Each row comes from the steps of one walk. Every step used is in the known rows, and no mark comes twice. Write the walk behind each row, first mark first.
Known rows
vumugi -> topif -> setim -> zigo: -46.9, -38.0, 2.8, -6.7, -23.8, 50.2, 18.9, -13.6, 43.6, -19.6, 20.8, 4.4, -67.0, 8.2, 15.9, -30.1, 17.9, -25.2, -30.9, 15.2, 0.3, -6.6, 5.2
naro -> zigo: 1.0, -5.6, 21.7, 5.0, -19.3, 45.1, -14.2, 35.8, -61.7, 12.2, 23.0, 28.1, 2.8, -0.9, -25.2, 11.9, -9.9, 24.6, -37.6, -10.5, -11.5, 21.3, 11.2
topif -> setim: -25.0, -40.3, 15.7, -5.1, -4.6, 31.4, -1.9, 15.7, 32.6, -8.9, -37.0, 20.4, -4.8, -0.9, 29.7, -23.2, 10.4, -24.0, -38.2, -6.7, -13.4, -13.0, -4.3
vumugi -> topif -> mabin -> zigo -> vusef: -6.0, 33.1, -1.0, -0.4, -24.9, 29.0, -0.8, -37.5, 49.0, -19.4, 33.8, 4.1, -4.6, 7.0, -45.0, -23.5, 2.3, 1.3, 30.0, 20.2, -19.2, 10.0, 13.4
setim -> zigo -> naro -> topif: -19.1, -12.8, -19.8, 22.0, 16.7, -36.1, 6.8, 32.8, -57.1, 22.4, 6.3, 11.1, -26.2, -1.4, 8.1, 16.6, -2.4, 25.6, -35.7, 11.7, 39.1, -10.2, 7.1
mabin -> zigo: 34.1, 16.6, 6.0, 12.7, -19.9, 19.7, -5.0, 12.4, -54.3, 29.0, -28.6, 32.7, 30.2, 13.7, -34.1, 18.0, -2.0, 0.6, -1.5, -12.2, -20.7, 31.6, 8.8
mabin -> zigo -> vusef -> topif: 9.1, 29.3, -8.7, -8.1, 0.4, 2.3, -4.8, 8.1, -24.9, 6.7, -63.8, -4.1, 24.2, -12.7, -60.4, 5.7, 5.3, -2.7, 72.3, -8.0, 7.3, 5.7, 9.2
zigo -> naro -> topif: 10.2, 32.5, -29.9, -4.0, 34.4, -32.1, -15.3, 60.6, -30.3, 6.7, -33.1, -11.8, 5.4, -5.2, 6.0, 13.0, -28.2, -0.2, -16.8, 7.1, 17.9, -19.8, 5.7
vusef -> topif: -10.5, -22.3, 13.3, -30.5, 8.7, 47.3, 10.9, -23.7, 7.1, -4.8, -34.1, -24.5, 15.0, -3.1, 3.9, -0.6, 11.1, -9.9, 7.1, -16.4, 11.8, -0.4, -2.8
mabin -> zigo -> setim: 36.8, 23.0, -0.2, 45.5, -3.6, -4.4, -19.1, 34.0, -50.6, 35.5, -8.6, 20.7, 32.7, 29.3, 1.4, 13.6, 10.1, -7.3, 19.4, -22.3, -24.0, 19.8, 0.3
vumugi -> topif: 9.4, 3.7, 3.7, -7.2, -6.2, 41.7, 5.5, -1.3, 27.5, -16.1, 20.3, -1.6, -14.5, 6.0, 3.0, -1.7, 8.6, -12.3, -12.5, 3.1, -9.2, 1.6, 5.2
vumugi -> topif -> mabin -> zigo: -2.3, 20.9, 6.6, -3.3, -39.1, 55.8, 4.0, -52.6, 37.4, -9.8, 46.8, 6.1, -8.4, 20.8, -32.5, -21.3, -2.6, -5.0, -1.1, 17.0, -30.2, 24.2, 12.6
naro -> topif -> vusef: -11.7, 2.4, 27.9, -27.7, 5.8, -14.0, 38.2, 30.2, 18.0, -42.5, -52.6, -25.6, -0.4, 20.9, 9.7, 9.5, -32.4, -15.8, -27.2, -4.0, 28.1, 8.2, -6.5
naro -> topif -> mabin -> zigo: -14.8, 21.5, 32.1, -23.3, -29.0, 37.4, 16.0, -9.9, -25.9, -14.5, -2.8, 10.3, 9.2, 37.0, -24.2, 2.3, -40.1, 10.2, -33.5, -4.9, -2.5, 22.4, 7.6
mabin -> zigo -> naro: 40.4, 39.5, -38.4, 24.9, 4.6, -21.5, -26.1, 32.8, -52.6, 44.9, -33.4, 15.6, 28.6, -4.6, -38.8, 11.0, -6.8, -2.3, 19.0, 9.0, -18.0, 15.1, 13.2
zigo -> setim -> topif: 31.3, -4.2, -0.1, 36.3, 50.3, -37.3, -11.1, 22.1, 11.7, 9.0, 24.5, -6.3, 10.3, 1.1, 60.3, 16.3, 24.6, -9.6, 30.6, -52.4, 10.0, -11.9, -22.7
vusef -> topif -> naro -> zigo: -21.9, -30.4, 2.3, -57.3, -21.6, 28.6, -3.8, -45.3, -1.1, -8.8, -10.8, -34.9, -18.9, -41.1, 4.4, 1.4, -0.8, -5.6, -4.7, 13.1, -1.2, -10.6, -0.4
mabin -> zigo -> setim -> topif -> vusef: 37.1, 21.2, -9.1, 34.2, 14.5, -43.9, 5.9, 12.9, -0.8, 14.8, -14.7, -14.4, 9.8, 13.4, 0.0, 9.9, 7.5, -30.8, 58.2, -32.4, -2.2, 21.4, -10.9
setim -> zigo: -11.6, -46.9, 14.5, 36.0, -6.1, 0.5, 16.0, -5.1, -40.6, 25.5, 22.6, 40.1, -2.5, 2.5, 17.9, 17.6, 28.6, 35.1, -44.1, -6.1, 19.6, 7.9, -0.1
mabin -> topif -> setim: 17.9, -30.1, 5.4, -22.2, -4.3, 26.5, 33.4, 18.9, 22.4, -22.1, -27.5, 7.3, -7.1, 41.6, 2.1, -21.6, -1.8, -15.2, -32.0, 30.5, -21.2, -3.3, -12.7

Which walk is each row?
33.2, -14.9, -11.5, 19.5, 38.5, -69.4, -16.3, -3.4, 31.6, 2.8, 26.9, -16.6, -1.2, -27.3, 84.1, 20.9, 25.3, -14.8, 25.7, -29.4, 3.1, -28.6, -28.3 | zigo -> setim -> topif -> naro
12.0, 0.6, 10.0, 24.3, 14.8, 5.1, -19.1, 40.3, -41.7, 11.7, 51.6, 1.5, -16.0, -1.2, 7.3, 13.2, 0.3, 5.9, 11.1, -42.1, 0.0, 8.3, -4.9 | naro -> zigo -> setim -> topif
23.8, -6.8, -2.1, 36.4, 49.2, -68.4, 10.3, 17.0, 57.1, -8.8, 8.5, -30.7, 8.4, 2.0, 59.0, 5.0, 22.8, -27.6, 44.8, -40.5, 16.6, -8.1, -27.3 | zigo -> setim -> topif -> vusef
-18.3, 14.0, -27.4, -17.6, 26.6, -18.2, -12.6, 62.8, -2.9, -5.1, -49.3, -15.9, -18.9, -4.7, 14.0, -11.5, -28.4, -22.9, -23.2, 12.6, 13.0, -29.6, 4.5 | zigo -> naro -> topif -> setim
-10.2, -6.2, -14.1, -35.2, 24.3, -41.8, -9.8, -17.1, 45.2, -25.1, -53.8, -27.5, 13.1, -59.3, 8.0, 1.5, 22.0, 6.2, 57.5, 14.5, 22.0, -45.6, -7.4 | zigo -> vusef -> topif -> naro
-33.9, -42.8, -6.9, -1.8, 7.8, -40.6, 12.4, -31.1, 3.9, -1.1, -11.8, -2.4, -19.8, -44.6, 10.9, 7.9, 37.3, 29.9, 24.2, 16.8, 41.8, -31.7, -3.3 | setim -> zigo -> vusef -> topif -> naro
1.2, 23.4, 9.5, 20.1, -16.1, -3.8, -9.6, -31.3, 13.9, 6.1, 2.9, 32.9, 44.9, 2.3, -41.2, -13.3, 4.1, 29.3, 26.4, 7.6, -17.9, 11.4, 7.3 | topif -> mabin -> zigo -> vusef
7.5, -22.4, 2.9, -23.5, -28.7, -11.1, -21.2, -11.3, -21.3, 2.8, 17.4, 13.1, -9.2, -46.8, 19.3, 16.9, -3.1, 17.3, -42.1, 22.8, -22.5, -8.8, -1.4 | topif -> naro -> zigo
-21.7, -2.7, 13.0, -6.1, -13.9, 43.6, 3.2, -59.2, 16.2, 8.1, 7.8, -25.0, 24.0, 23.8, -13.1, -25.2, 9.9, -9.5, 30.8, -8.9, -10.9, 11.8, 0.5 | vusef -> topif -> mabin -> zigo -> setim
-3.1, 10.7, -14.4, -30.9, -22.5, -3.5, -16.0, -10.5, 32.0, -32.5, 29.0, -13.0, -45.2, -46.0, -6.4, -1.1, -1.0, -0.5, 9.3, 36.2, -12.3, -22.5, 5.2 | vumugi -> topif -> naro -> zigo -> vusef
9.8, 25.1, -16.6, 24.2, -14.9, -7.7, -20.4, -28.7, -1.7, 31.9, 16.0, 23.0, 40.4, 6.4, -31.9, -15.8, -5.0, 15.7, 2.0, 21.0, -29.9, 17.0, 11.1 | topif -> mabin -> zigo -> naro
-19.0, 33.0, 25.4, -20.7, -14.9, 12.1, 10.2, 3.3, -14.1, -23.0, -17.4, 9.3, 12.3, 22.3, -34.6, 1.5, -35.4, 15.6, -1.3, -2.3, 9.6, 7.4, 8.6 | naro -> topif -> mabin -> zigo -> vusef
2.6, -37.9, -23.7, 0.5, 2.1, -6.5, 32.5, 19.2, 2.7, 0.2, -9.1, 7.3, -32.5, 34.5, -0.6, -23.1, 6.6, -4.0, -29.2, 48.9, -1.6, -10.5, -7.2 | mabin -> topif -> setim -> zigo -> naro
-13.3, 26.5, 30.1, -2.9, -17.4, 22.2, 5.5, 4.2, -23.7, -9.1, 10.3, 3.3, 11.3, 47.5, -2.6, -0.5, -32.3, 4.5, -20.1, -10.6, -4.4, 14.6, 2.2 | naro -> topif -> mabin -> zigo -> setim
4.9, -0.1, 18.2, 35.0, -2.7, 18.5, -28.3, 55.8, -58.0, 18.2, 42.2, 16.5, 4.2, 15.1, 5.9, 6.6, 2.8, 16.5, -16.5, -21.3, -15.9, 11.1, 4.1 | naro -> zigo -> setim
18.8, -16.6, 1.3, -4.9, 34.6, -49.4, 34.8, -18.9, 65.1, -25.6, -18.6, -26.4, -3.5, -24.6, 17.8, 11.5, 6.6, -22.7, 31.0, -31.9, 27.8, 7.9, -21.1 | setim -> topif -> vusef
-11.0, 2.5, 14.4, -4.4, -22.5, 50.4, 6.3, -49.9, 64.7, -21.6, 58.1, 2.6, -6.5, 14.7, 0.7, -23.7, 6.0, 1.3, -18.6, 16.4, -22.2, 5.7, 5.4 | vumugi -> topif -> mabin
-6.3, 28.9, -20.5, -4.1, 21.9, -26.7, -13.6, 22.4, -0.7, 2.2, -3.0, -8.0, 12.5, 0.5, 2.5, -4.5, -29.9, 11.8, -21.5, 17.9, 9.2, -16.3, 7.3 | zigo -> naro -> topif -> mabin
18.8, -21.2, -7.2, -32.6, 6.1, -30.0, -2.6, -30.7, 4.5, -8.8, 25.2, -8.5, -33.1, -62.8, 24.9, 26.3, -4.3, -0.3, 2.7, -18.9, 5.7, -7.6, -13.6 | setim -> topif -> naro -> zigo
-32.0, -14.7, -15.3, 24.8, 6.6, -30.6, 7.0, 1.9, -33.7, 18.9, 30.2, 12.4, -19.5, 5.7, 6.8, 2.6, -4.7, 34.2, -39.3, 19.8, 32.6, -7.9, 8.6 | setim -> zigo -> naro -> topif -> mabin
-18.9, 9.9, -13.5, -19.2, -9.5, 29.9, 0.0, -61.0, 14.5, 15.3, -10.6, -27.7, 20.8, 1.7, -34.6, -24.8, -2.3, -6.6, 30.4, 12.0, -7.5, 10.2, 10.7 | vusef -> topif -> mabin -> zigo -> naro
